Each row was made from one small tree. Brackets hold a mark, then the marks that hang from it, in the order of their numbers. Every link used is in the known rows. Write each row's tree.
Known rows:
[K_535 K_884]: [ 16.8  16.3 -26.0 -12.8  -7.8  -4.1   5.0  11.7  -4.1   4.7  -1.2   5.3
   5.4 -10.5   4.8  20.8  -8.1]
[K_109 K_391]: [ -4.0   3.3   0.2  -0.7  11.5   2.2   9.5 -15.8  20.3   9.1  -1.3  -2.3
 -33.4 -11.6   6.3  21.4   4.6]
[K_109 [K_391 K_851]]: [  6.0  16.6   2.7  -4.8   8.5  12.6   8.6 -19.9  22.2  -0.6   2.2   9.4
 -40.4 -12.3  18.8  31.9  22.3]
[K_502 [K_391 K_109]]: [  0.2 -11.1  -4.5  17.6  24.0  15.6  -8.2   3.8  -0.5  11.3 -13.1  -4.3
  -6.3 -28.7   8.3  18.8  21.5]
[K_851 [K_391 K_109] [K_535 K_884] K_990]: [  5.6  41.2 -51.7  42.8  -3.5   2.0  -8.9   0.9  11.0   0.3 -43.1  27.6
  -9.3 -55.3  -7.5  30.0  28.7]
[K_109 [K_391 K_502]]: [  2.2  -0.9  -2.4   1.7  27.0   1.1   4.9 -14.0  33.1   2.9  -6.6  10.9
 -26.4   7.7  20.0  14.7  26.0]
[K_391 K_851]: [ 11.7  15.8   3.7  -4.0  -4.5  13.0   2.7  -5.6   0.8 -10.9   2.9  13.6
  -9.9  -0.5  16.6  12.2  21.4]
[K_109 [K_391 K_502 [K_851 [K_990 K_715]]]]: [ -6.0  20.5 -11.2   2.6  21.0   5.4   1.0 -30.8  48.2 -16.9 -17.2  25.5
 -22.0  -6.4  30.7   6.6  56.4]
[K_851 [K_391 K_502] [K_535 K_884 K_991]]: [ 20.7  17.7 -54.6  21.0  -6.5  -2.0   4.3  19.0   7.5  -2.5 -25.4  53.0
  11.6  -8.0   9.4  43.4  22.5]
[K_535 K_884 K_991]: [ 16.3  11.4 -48.9 -27.3 -20.1 -11.3  14.5  25.9  -3.5  -4.8  -7.6   6.6
  21.7  -3.4   2.6  44.3 -12.4]
[K_391 K_109 K_502 [K_851 [K_990 K_715]]]: [ -5.2  20.2 -16.6  11.5  24.1   5.1 -12.9 -18.6  53.8 -25.7 -31.7   7.3
   2.5   1.7  45.3  -4.7  77.7]
[K_851 [K_391 K_109] [K_535 K_884 K_991] K_990]: [  3.3  37.8 -70.8  30.3 -15.0  -4.9  -1.2  11.8  12.4  -7.3 -48.1  30.2
   3.3 -49.5  -8.7  48.0  27.3]
[K_109 [K_391 K_502 [K_851 [K_535 K_991]]]]: [ 16.6  19.9 -12.4   2.0  15.4   4.5   7.5  -5.3  32.4 -12.3 -12.5  30.5
 -27.5   6.8  31.1  42.0  38.1]
[K_851 K_391 [K_535 K_884 K_991]]: [ 15.8  20.9 -53.2  17.8 -21.0   0.2   6.4  18.6  -3.6   2.8 -18.8  40.4
   3.6 -27.4  -7.2  49.7   1.4]
[K_109 [K_391 K_502 [K_851 K_535 K_990]]]: [ 11.8  34.2 -12.4  14.3  20.5   6.3  -1.5 -16.3  31.7 -18.6 -22.6  35.1
 -30.0  -7.7  23.0  21.8  50.6]
[K_715 K_990]: [  4.4  -6.1  15.0 -17.9   1.5 -12.2  18.9   9.1  15.5  -3.3 -14.6  -6.5
   6.1 -19.0   0.7  -9.3   3.0]
[K_109 [K_391 K_502 K_851]]: [ 11.5  12.7   0.2  -1.7  23.8  10.4   7.3 -19.3  34.9  -5.5  -5.3  23.0
 -33.6   8.1  35.8  24.9  43.0]

Which tree is each row?
[ 16.5   9.6  -2.6   5.7  26.1  10.4  -3.9  -3.7  34.3 -13.2 -15.1   3.4
 -11.0  19.1  51.3  18.6  62.2] | [K_391 K_109 K_502 K_851]
[ -2.3  -9.3 -15.2  32.1  23.2  11.7  -1.9 -10.2  31.9  11.9 -22.6  18.1
 -12.1  -2.8  25.0  11.6  47.6] | [K_851 [K_391 K_109 K_502]]
[ -6.2  39.2 -58.9   0.9 -23.8 -19.9  -5.1  12.5  13.2 -28.1 -32.9  18.6
  29.4 -31.8 -11.0  13.8   6.2] | [K_851 [K_535 K_884 K_991] [K_990 K_715]]
[  6.0  45.8 -43.4  -4.1 -21.3  -4.1  -3.3   3.3  11.3 -32.1 -23.4  29.2
  15.6 -25.1   8.8  23.8  27.0] | [K_391 [K_851 [K_535 K_884 K_991] [K_990 K_715]]]
[  0.3  19.4 -23.7  16.1   1.4  14.9 -10.1  -1.3  -2.4 -20.0 -22.5  38.4
  12.6 -41.1   1.6  16.1  37.3] | [K_502 [K_391 [K_851 [K_535 K_991] [K_990 K_715]]]]
[  6.7   6.3 -18.1  47.1  20.2   8.0 -10.9  -0.2  27.7   5.0 -27.7  26.3
 -14.9  -9.5  18.9  19.6  42.8] | [K_851 [K_391 K_109 K_502] K_535]
[ 17.1  33.6 -32.0  16.9  12.4   0.1  -7.6   8.5  33.1 -34.5 -39.2  20.0
   2.7   3.7  35.1  28.2  68.1] | [K_391 K_109 K_502 [K_851 [K_535 K_991] K_990]]
[  1.6  32.6 -18.1  23.6  22.1   1.9 -18.9 -10.3  47.8 -32.1 -35.7  13.9
  -0.3  -4.4  40.6   1.5  74.6] | [K_391 K_109 K_502 [K_851 K_535 [K_990 K_715]]]
[ 16.3  37.5 -17.0  25.1  21.9   5.0 -14.0   0.5  33.4 -29.7 -36.1  18.6
  -6.5  -0.8  36.1  14.0  68.7] | [K_391 K_109 K_502 [K_851 K_535 K_990]]
[  0.2  19.3 -14.4  29.6  17.4  18.7 -18.6  -6.4  10.3 -13.4 -27.5  16.2
  -5.4 -48.2  13.6  16.6  49.0] | [K_502 [K_391 K_109 [K_851 K_535 [K_990 K_715]]]]
[ 35.1  32.7 -21.7  10.3  18.4   5.4  -8.4  12.8  28.5 -16.3 -20.9  13.9
 -11.3   7.0  50.3  38.7  52.0] | [K_391 K_109 K_502 [K_851 [K_535 K_884]]]
[  9.0  14.1  -9.9  13.1  11.0  24.2  -7.2  -6.1 -13.2 -10.6 -14.9  36.5
   2.1 -38.4   1.8   9.0  36.2] | [K_502 [K_391 [K_851 K_990]]]
[ 24.8  22.5  -4.1  20.1  24.3   7.3 -10.6   5.4  32.6 -17.7 -19.9  10.2
 -15.1  14.0  46.5  23.3  58.2] | [K_391 K_109 K_502 [K_851 K_535]]
[ 21.0  39.2 -13.1  17.0   8.9   5.3 -11.1  -0.7  13.9 -34.9 -26.4  46.6
   5.6   4.7  22.4  -0.6  56.0] | [K_391 K_502 [K_851 K_535 K_990]]
[ 10.5  21.5 -13.2  30.0  18.1  21.8 -14.7   1.6  -1.0 -10.1 -26.6  20.0
 -11.2 -44.9   9.7  25.0  45.3] | [K_502 [K_391 K_109 [K_851 K_535 K_990]]]
[ 18.9  16.1 -56.9  26.3   2.0  -1.3   1.4  20.4  23.9   1.7 -33.3  31.5
   1.4 -12.8  21.0  53.6  34.0] | [K_851 [K_391 K_109 K_502] [K_535 K_884 K_991]]
[ -6.8   9.6 -13.7  17.7  19.7  21.7 -12.6 -12.1  15.1 -10.6 -22.6  11.6
  -2.7 -43.2  16.8   9.7  51.6] | [K_502 [K_391 K_109 [K_851 [K_990 K_715]]]]
[ 37.2  31.2 -32.5  -6.1  -1.5   0.9   1.4  19.4  11.2 -26.4 -13.6  40.9
  11.7  15.4  34.0  38.8  35.8] | [K_391 K_502 [K_851 [K_535 K_884 K_991]]]
[  5.3   2.8 -35.9  37.1   8.8   1.5  -3.0  10.0  27.1  -1.6 -31.9  27.8
  -3.2  -4.8  17.9  37.1  40.0] | [K_851 [K_391 K_109 K_502] [K_535 K_991]]
[ 15.7  24.8  -0.9  16.9   5.8  10.9  -9.0   2.8  17.2 -11.1 -12.7  -6.1
 -24.6 -11.2  27.9  32.8  30.9] | [K_391 K_109 [K_851 K_535]]
[ 19.5  49.3 -45.3   5.0  -9.9   0.1  -2.4  14.9  14.3 -24.6 -32.9   7.2
  -2.8 -28.0  18.8  50.3  36.0] | [K_391 K_109 [K_851 [K_535 K_884 K_991] K_990]]
[ -5.6  29.6 -29.0  46.2  -7.0   7.2  -9.2 -10.9   1.8  -7.0 -33.8  44.8
  -5.0 -43.2 -21.5   1.5  25.5] | [K_851 K_391 K_535 K_990]
